Each row comes from the steps of one path. Every step used is in the known rows, and no mark comes twice. Write the path behind each row, first mark first.
Known rows
nosa/siru/niribe: -18.9,24.5,9.1,-4.4,-6.4,7.8,11.0,-16.4,5.7,-17.4,-13.2,1.5,-2.7,16.1,3.6,4.2,3.1,-9.5,2.1,3.6,-9.3
buso/niribe/fefas: 11.5,-0.6,16.3,-4.7,-38.8,-9.2,-1.5,18.7,-7.6,-17.3,3.3,2.1,5.7,6.0,-0.8,-4.0,-15.6,-11.9,-3.7,2.5,8.7
niribe/fefas: -6.3,4.9,4.3,-4.7,-17.1,-4.8,-5.5,-3.9,-5.6,-3.5,5.4,-5.7,2.0,1.1,-4.5,2.4,-8.7,-6.0,-2.6,3.3,2.0
niribe/fefas/kezol/buso/nosa/siru/narafaf: -5.1,15.9,15.0,-16.5,-21.3,5.2,-14.2,26.6,-4.3,-5.0,19.8,-4.0,-3.4,-0.8,-25.3,16.7,-1.3,-12.0,14.2,8.5,-20.8
niribe/fefas/kezol/buso: 8.4,-14.5,13.2,-13.3,8.1,4.0,-13.3,6.5,-1.1,-13.1,17.8,-2.7,10.0,0.6,-20.7,5.3,-10.8,-10.0,-3.1,-1.5,-2.5
niribe/fefas/kezol/buso/nosa: 11.4,-13.5,12.0,-9.1,-5.3,2.7,-30.3,5.5,-5.0,-17.2,20.8,-3.1,5.6,0.1,-26.7,12.4,-12.8,-9.3,9.9,3.3,-4.2
siru/niribe: -8.0,3.6,0.4,-3.3,5.3,5.0,11.8,-20.0,4.8,-17.8,-4.9,-0.2,4.7,12.2,-0.5,3.2,-0.5,-10.6,3.0,0.9,-0.9
buso/nosa/siru: -6.1,21.6,6.0,3.0,-19.3,1.8,-18.4,2.5,-4.3,-1.8,-5.1,0.2,-12.4,5.1,-0.5,8.0,0.9,3.2,11.1,7.1,-8.7
nosa/siru/narafaf: -18.2,28.0,1.7,-6.5,-15.2,2.0,16.3,21.4,1.6,11.7,-1.3,-1.4,-8.0,-2.3,2.3,5.2,12.0,-2.5,3.8,4.6,-18.4
narafaf/siru/niribe: -6.8,2.2,8.3,-11.9,18.1,3.5,8.7,-24.9,3.4,-29.3,-5.0,1.7,3.0,0.8,8.2,9.2,3.4,-7.2,3.5,2.6,-12.4
buso/kezol/fefas: 20.1,-2.6,23.5,-2.8,21.1,6.0,-10.2,-0.3,-12.4,13.4,16.5,-0.5,4.5,-3.8,-15.9,7.7,-2.6,2.0,-0.9,-0.2,-1.9
narafaf/fefas: 0.0,2.2,-3.0,-5.8,13.3,2.6,1.1,11.4,-7.3,-2.5,2.3,-5.7,5.0,5.2,-11.4,5.7,-5.9,-3.4,-2.7,2.3,-2.7
buso/nosa/siru/niribe/fefas/narafaf: -24.8,26.9,4.8,2.0,-8.9,1.8,-14.6,-4.5,-1.2,-29.7,1.4,-1.5,-11.9,3.4,0.7,16.2,-10.4,-14.4,21.2,11.7,-14.5
buso/niribe/siru/narafaf: 9.0,17.9,6.7,-9.1,-36.5,-13.4,26.8,33.4,-4.0,-14.6,10.2,10.6,-6.1,-6.5,-7.5,-5.9,3.0,-15.3,-2.2,1.2,-1.0
nosa/siru/narafaf/fefas/kezol/buso: -4.7,11.9,6.2,-20.9,20.0,13.1,7.1,41.1,-3.2,-1.3,14.6,-2.9,4.5,2.0,-26.5,13.0,1.8,-9.6,1.4,2.6,-26.6
fefas/narafaf/siru/niribe: -11.0,-2.1,1.4,-5.3,44.1,4.5,1.9,-7.4,5.9,-32.9,0.5,3.4,-2.3,-12.3,13.1,11.4,0.7,-6.6,13.0,2.1,-17.8
fefas/narafaf/siru/nosa: -14.2,7.7,-10.5,1.2,42.3,8.2,2.5,13.4,2.4,-10.9,1.8,-3.2,-7.3,-5.0,18.3,6.5,3.8,1.1,0.5,2.4,-1.5
niribe/buso/nosa: 4.9,-1.5,-4.3,-0.8,-40.0,-1.5,-24.6,-12.7,0.7,-10.4,11.3,-7.3,1.3,14.7,4.1,2.5,-6.5,-0.5,18.6,4.2,-11.1
niribe/buso/kezol/fefas: 22.2,-5.9,20.4,-7.5,-8.3,2.7,-18.1,-11.7,-7.5,4.0,24.8,-7.8,10.3,12.1,-5.3,1.8,-8.5,-0.6,5.6,-0.6,-12.4
narafaf/siru/niribe/fefas/kezol/buso/nosa: 5.3,-11.3,21.5,-21.3,14.5,5.4,-22.9,-16.7,-2.6,-45.7,16.9,-1.1,9.1,2.6,-18.5,20.9,-10.4,-15.8,14.1,6.0,-13.8
fefas/narafaf/siru/niribe/buso/kezol: -3.1,-8.2,7.6,-11.4,0.2,5.5,-2.0,-16.4,2.3,-31.2,14.8,-9.1,3.7,-1.0,27.5,8.2,-5.8,-8.2,21.5,2.4,-27.6
kezol/buso/niribe/fefas/narafaf: 24.9,-4.6,11.9,1.0,-14.9,-4.3,-10.7,38.7,0.8,-27.1,17.8,4.5,2.7,-2.6,-3.4,-1.7,-10.3,-15.1,11.4,-3.5,-2.4
buso/nosa: 6.0,0.3,-2.0,3.7,-10.4,-1.1,-18.3,-0.8,-4.1,-2.9,2.8,-1.6,-4.9,0.7,-7.0,6.8,-0.9,0.8,13.3,4.7,-0.4

Which path is each row?
-18.1,15.5,4.2,-16.2,9.7,7.2,-2.0,33.8,-11.4,0.9,7.7,-5.1,-2.6,-0.4,-27.2,21.1,-5.0,-5.8,8.3,12.9,-22.9
buso/nosa/siru/narafaf/fefas/kezol
17.6,-9.2,24.5,-4.7,58.9,5.7,-20.3,11.9,-10.4,-0.9,20.2,2.2,-4.4,-27.4,-1.5,15.2,-0.9,5.0,9.6,0.4,-17.4
buso/kezol/fefas/narafaf/siru
-10.5,-1.1,6.1,-7.0,23.7,-4.7,-14.8,10.6,-4.8,-19.3,10.4,-1.3,-6.8,-23.2,10.5,9.7,-7.5,-2.1,7.8,4.5,-12.7
niribe/fefas/narafaf/siru
10.2,7.8,-2.4,-19.7,6.6,1.4,-2.0,34.3,-9.3,-17.7,30.3,0.1,-0.8,-6.6,-44.6,12.9,0.0,-16.4,9.6,4.9,-16.7
niribe/siru/narafaf/fefas/kezol/buso/nosa
-6.5,26.3,7.0,0.4,-8.9,7.3,-20.4,0.4,3.8,-35.0,10.3,-1.7,-8.0,8.0,-6.8,15.0,-2.9,-18.3,29.7,6.2,-18.0
kezol/buso/nosa/siru/niribe/fefas/narafaf
-12.5,7.3,-3.6,-22.5,19.4,-2.8,21.1,28.7,-10.5,-8.8,17.8,0.7,-0.1,-11.5,-30.1,7.8,-5.5,-14.0,-9.6,5.1,-12.0
niribe/siru/narafaf/fefas/kezol
36.8,-5.0,14.0,-1.2,-23.0,-0.3,-1.5,23.7,2.5,-18.3,7.2,7.5,7.8,10.7,-3.3,-5.4,0.3,-9.4,5.3,-6.2,1.5
kezol/buso/niribe
17.8,-18.4,6.7,-4.7,11.2,7.1,-25.4,8.6,-0.4,-12.7,15.0,2.3,3.7,-0.1,-24.4,9.4,-4.0,-3.5,12.9,0.2,-4.9
fefas/kezol/buso/nosa
0.7,-13.3,21.8,-24.7,26.8,7.4,-5.5,-16.5,0.9,-42.7,13.1,-0.4,13.9,1.3,-13.5,11.9,-8.5,-16.5,2.0,1.0,-14.8
narafaf/siru/niribe/fefas/kezol/buso
-18.2,-8.9,13.1,-14.2,8.3,2.6,4.1,-18.3,-1.3,-27.2,4.0,-1.5,12.8,10.1,-14.6,9.5,-18.7,-17.6,-6.4,5.5,-0.4
siru/niribe/fefas/kezol
10.7,-7.0,-2.2,-15.7,19.1,9.1,-8.8,39.1,-6.4,-4.5,24.4,-5.8,8.6,-2.1,-39.1,20.2,-1.3,-11.2,16.6,4.6,-16.5
siru/narafaf/fefas/kezol/buso/nosa
-18.3,-12.2,20.6,-23.5,26.1,1.0,-0.1,-20.5,-3.6,-37.0,3.7,-0.1,10.3,-1.5,-5.2,14.2,-15.6,-13.2,-5.2,6.4,-10.1
narafaf/siru/niribe/fefas/kezol
-29.2,25.4,6.5,-2.1,4.0,3.6,1.0,-5.4,2.6,-26.6,-1.5,-0.5,-6.2,3.1,6.5,8.9,-8.9,-15.6,8.7,7.3,-14.3
nosa/siru/niribe/fefas/narafaf
6.4,-2.0,11.8,2.2,-11.0,-8.8,-6.5,31.8,-4.3,-21.0,8.0,4.9,0.4,-6.3,4.8,1.4,-17.4,-12.1,5.6,2.2,2.8
buso/niribe/fefas/narafaf
-4.7,-16.2,3.0,-13.1,35.2,6.7,-1.2,14.9,-8.6,-6.9,5.7,-2.7,10.6,1.4,-21.3,8.2,-16.3,-4.7,-9.9,3.2,-2.3
narafaf/fefas/kezol
-17.5,6.9,-1.1,-1.2,10.8,-0.2,2.7,-7.2,2.9,-26.2,7.0,-1.7,1.2,-0.9,0.0,9.6,-11.0,-18.4,9.8,4.9,-6.7
siru/niribe/fefas/narafaf
8.5,-7.8,7.4,-6.5,-42.6,1.5,-3.9,-8.2,-3.3,2.6,15.3,-13.3,6.8,10.8,12.1,-2.3,-6.4,0.3,8.3,0.4,-10.9
niribe/buso/kezol
-10.0,16.5,15.4,-10.8,-47.1,8.9,7.9,-22.6,1.0,-14.8,2.1,-11.1,4.1,28.6,17.4,2.2,-4.1,-9.8,10.6,3.6,-20.4
nosa/siru/niribe/buso/kezol
6.2,23.4,0.9,-1.1,-26.6,-3.5,20.3,17.9,-3.6,-22.7,0.4,6.5,-4.9,19.0,2.3,-12.5,-3.7,-14.0,-16.3,0.3,22.2
buso/niribe/siru/nosa
26.4,-6.4,19.6,-7.7,1.7,-5.7,-16.7,33.9,-2.4,-36.3,18.0,6.3,0.5,-12.8,6.4,4.7,-7.4,-11.0,13.4,-2.0,-12.0
kezol/buso/niribe/fefas/narafaf/siru
-5.7,11.3,-10.2,-11.4,6.0,1.1,18.4,29.4,-7.1,7.9,9.2,-7.4,4.3,-1.6,-16.0,10.4,2.6,-7.7,3.0,4.3,-13.6
siru/narafaf/fefas
15.8,10.4,12.0,-4.1,-30.9,-13.0,10.6,14.3,-4.8,-26.4,2.8,13.0,-5.1,2.7,-3.0,-9.5,-5.4,-11.2,-7.3,-1.1,7.8
buso/niribe/siru
-16.8,31.5,-2.6,-12.2,-0.4,4.4,17.0,33.0,-6.4,9.1,2.2,-6.2,-3.7,1.2,-9.0,11.1,4.3,-5.6,2.2,7.1,-21.1
nosa/siru/narafaf/fefas
15.1,6.2,8.3,-4.8,2.0,3.6,-6.3,38.1,0.3,-33.4,15.0,-0.4,2.3,3.1,11.3,2.3,-5.1,-13.7,3.9,-0.4,1.8
kezol/buso/niribe/fefas/narafaf/siru/nosa
-11.9,30.1,-7.5,-14.2,-43.4,1.7,-8.5,20.2,-6.1,-3.0,11.8,-14.0,-1.1,17.9,-5.0,13.0,-2.2,-6.0,20.8,11.8,-31.4
niribe/buso/nosa/siru/narafaf/fefas
-19.8,30.0,12.3,-5.0,-30.5,1.3,-9.7,-20.8,-5.0,-25.1,-4.1,-4.6,-5.2,18.5,-4.6,14.6,-8.2,-14.5,11.9,12.2,-9.0
buso/nosa/siru/niribe/fefas
